Each row was made from one path, in order. Every step used is in the known rows, and no mark comes twice. Write each row's path.
Known rows
firupub-gateg-sibur-nikod-tati-beru-nerer: [-28  10   0  -4  22   2 -16  -8 -12   4 -22  26 -68   9  -7   2  -2  23
  34  17 -38 -13]
beru-tati-gateg-sibur-nikod: [-22  16 -21  11  24   4 -22 -20  34   8 -37   8 -11  13   1 -26 -12  23
 -12  14 -16 -15]
beru-nerer-firupub: [ -1  22   8  -6   0  -8  -3 -10 -11  -4  -8 -10 -55 -18  -4   9  12 -12
  19   4 -22   4]
norof-firupub-nikod-sibur-gateg: [-23   9 -19 -13  17   4 -14 -13  53  -3 -15  16  -1 -43  -1  -7   0   7
 -27  24 -32  -8]
norof-firupub-gateg-sibur-nikod-tati-beru-nerer: [-25   9  -9  -6   8   4 -15 -13  -2  12 -30  21 -67  -3 -10  13   4  22
  33  19 -53 -14]
gateg-sibur-nikod-tati-beru-nerer-firupub: [-18  19  -2  -7   9   4  -9  -5 -15   0 -12  12 -55  -9  -2  12  10  27
  27  13 -40   1]
beru-nerer-firupub-gateg-sibur-nikod-tati: [-31  13 -17   3  22   1 -25 -12  13   1 -59  18 -61   2  -2  -8 -12  25
  15  16 -47 -11]
firupub-norof: [  3   5  19  -4   8 -13  -4  -4  -1  -4 -23  10 -38 -17   8  -7 -11  -7
  -1  28  -5 -24]
beru-tati: [ 10  21   6   4  -3  -5   8  -6  -2  11 -18  -5 -25  16  -9 -23   6  -8
   3  19   7  -9]
gateg-sibur-nikod-tati: [-25   7 -16  -1   9   5 -24  -4  29  11 -53  28 -13   7   0 -14 -14  33
 -15  20 -26 -15]
norof-firupub-gateg: [  2   3 -17 -18  -3  -9  -6 -24  29  -4 -22   4 -26 -14  -1  -1   1 -17
  -2   9 -44 -18]
nikod-tati-gateg: [-17  13  -6  -6   8  -9 -34 -20  33  -4 -42   4 -56  13   4  -1 -11 -11
 -11  18  -4 -29]
firupub-gateg-sibur-nikod-tati-beru: [-18   2 -12 -18  18   2 -14 -10   9  -7 -14  35 -27  10   4  -6  -4  29
  11  21 -40 -18]
nerer-firupub-nikod-tati: [ -8  18  -4 -14  -8  -3  -5  -2   5 -17 -23   5 -35 -11  -1   3  -2  15
  -1  23 -20 -12]
nerer-firupub-gateg-sibur-nikod-tati-beru-pila: [  4   3 -22 -20  -2  -5  -9  -5   6 -19 -20  18 -25   1  11 -25   4  32
  -6  20 -52 -12]
nerer-beru: [ 15  17   0 -26  -4 -11  -6 -11 -16  -7  14   0   3 -17  -7   5  17  -8
  32   0 -10 -11]
tati-beru: [  7   8  12 -25  -2  -4   6  -5  -8 -10  32  13 -12  -5   2   5  15  -2
   7  12 -12  -6]
norof-firupub-nikod-tati-beru: [ -2  10  -1 -26 -20   2   4  -3  -3  -6   6  15 -28 -12  -7  20  11  18
   9  31 -29 -17]
norof-firupub-gateg-sibur-nikod-tati-beru-pila: [  2  -2 -27 -18 -13   0 -10  -8  20  -1 -32  21 -19  -1   3 -19   4  32
 -13  24 -59 -19]
nikod-sibur: [ -2  11  -2 -15  10  -5 -10  -4  39  12 -25  15 -27 -26   7 -16  -1  -7
 -19  -1 -13  -6]
sibur-nikod: [-15   1   2 -16   3   4 -16 -11  15   0 -19  13  14  -3 -11  -8   0  17
 -15  12 -22  -7]
gateg-sibur-nikod-tati-beru-nerer: [-25  13   6  -1  11   6 -13   0 -15  13 -18  23 -55   5  -8   9   4  28
  25  18 -27  -6]
nikod-tati: [ -5  10   2  -9  -5  -5 -15  -3  14   5 -39  12 -39   9  -2  -5  -4  -1
  -7  20  -7 -17]

Which path is each row?
[-20  17 -25   7  20  -6 -30 -14  50   2 -41  18 -45   8  21 -11 -19   4
 -12  10 -14 -24]
nikod-tati-gateg-sibur
[-13   6 -16 -22  17   1 -10 -12   6 -16 -10  27 -31   0   7  -3   1  28
  15  20 -49 -12]
nerer-firupub-gateg-sibur-nikod-tati-beru
[-12  10  27  -8   9  -5 -10  -3 -39  -6 -31   6 -82 -17  -8  15   2  17
  32  39 -29 -18]
sibur-nikod-tati-beru-nerer-firupub-norof
[-21  11 -13 -10  28   2  -8 -16  -1 -12   1  19 -33 -14   3  -3   2  25
  28   5 -55  -1]
tati-beru-nerer-firupub-gateg-sibur-nikod
[-27   3 -21  -3  20   2 -27 -11  32   1 -57  32 -24  11   2 -19 -19  27
  -7  18 -37 -20]
firupub-gateg-sibur-nikod-tati
[-30   5  -7  -9  12  -1 -43 -23  34  -2 -53   8 -37  16  -6  -4 -12  10
 -16  22 -15 -28]
sibur-nikod-tati-gateg
[-30  28 -22  11  19  -4 -22 -11  26  -8 -33   5 -76 -10  14   4 -14  14
  10  13 -26 -16]
beru-nerer-firupub-nikod-tati-gateg-sibur
[  2   2 -10 -14 -11   1 -10   5   6   0 -20  22  -9   7   5 -25   4  38
 -19  23 -32 -12]
gateg-sibur-nikod-tati-beru-pila
[-18   7  -8  -8  31  -2 -22 -11  49   0 -19  20 -10 -24   6 -19  -1  -7
 -23  17 -14  -6]
nikod-sibur-gateg
[ 23  29   3 -10  -5  -9   7  -9 -32   5  -1 -12 -15   5 -17 -13  20  -8
  39  12   5 -10]
nerer-beru-tati
[ -3   9 -35  -3  10  -6  -5 -18  46   1 -22  18 -18 -19  17 -11  -9  -3
  -2   3 -49 -15]
norof-firupub-gateg-sibur
[-21  14 -14 -13  29   0 -13 -10  41 -20  -5  13  -6 -41   7 -13   0   8
 -19  21 -27  -1]
nerer-firupub-nikod-sibur-gateg
[-14  15  14 -17  -1   2 -10  -7 -28  -5 -11   2 -58  -7 -14  18  18  16
  29  19 -34   0]
sibur-nikod-tati-beru-nerer-firupub
[-13  17  11 -13 -16   2   1  -2 -24   7  -6   5 -69 -12 -19  30  14  12
  31  26 -28 -11]
norof-firupub-nikod-tati-beru-nerer
[ -7  13 -15 -20  -6   2  -1  -5  45   8 -24  11 -18 -48  -1  -2   0   8
 -20   7 -33  -9]
norof-firupub-nikod-sibur
[-24   2 -31  -5   7   4 -25 -17  42   9 -65  27 -22  -1  -1 -10 -14  26
 -11  20 -53 -22]
norof-firupub-gateg-sibur-nikod-tati
[-22  23 -32   2  17  -5 -21 -13  43 -17 -28  11 -44  -9  22  -5 -17  17
  -7  15 -26 -19]
nerer-firupub-nikod-tati-gateg-sibur
[-24   2 -22  -6  27   2 -17 -16  35  -5 -25  28   4  -2   6 -23 -15  24
  -8   6 -42 -12]
firupub-gateg-sibur-nikod
[ -1  15   5 -28  -8  -2   6  -1 -15 -23  18  12 -34  -9   0  14  11  18
  17  27 -23 -10]
nerer-firupub-nikod-tati-beru
[  2   8  11 -22  -5  -4  -4  -2  -8  -3   3  18 -36   8   0   8  10   3
   9  24 -12 -14]
nikod-tati-beru
[ -7  23  11 -18  -3  -2  13  -3 -30 -23  34  -2 -42 -26  -6  20  16  12
  31  14 -26   3]
tati-beru-nerer-firupub-nikod
[-10  19 -16  -3  22  -8  -4 -10   0 -11 -11  18 -78  -5  15  -1   0   6
  37  10 -44  -9]
nikod-tati-beru-nerer-firupub-gateg-sibur
[ -5  11 -11 -17 -19   1   5  -9  20  -5  -4   3   2 -29  -8  10   3   9
 -11  17 -31 -11]
norof-firupub-nikod
[-17  10   3 -18  15  -4 -15 -18 -19 -16 -19   8 -71   0 -11   8   8  10
  38  18 -47 -10]
sibur-nikod-tati-beru-nerer-firupub-gateg
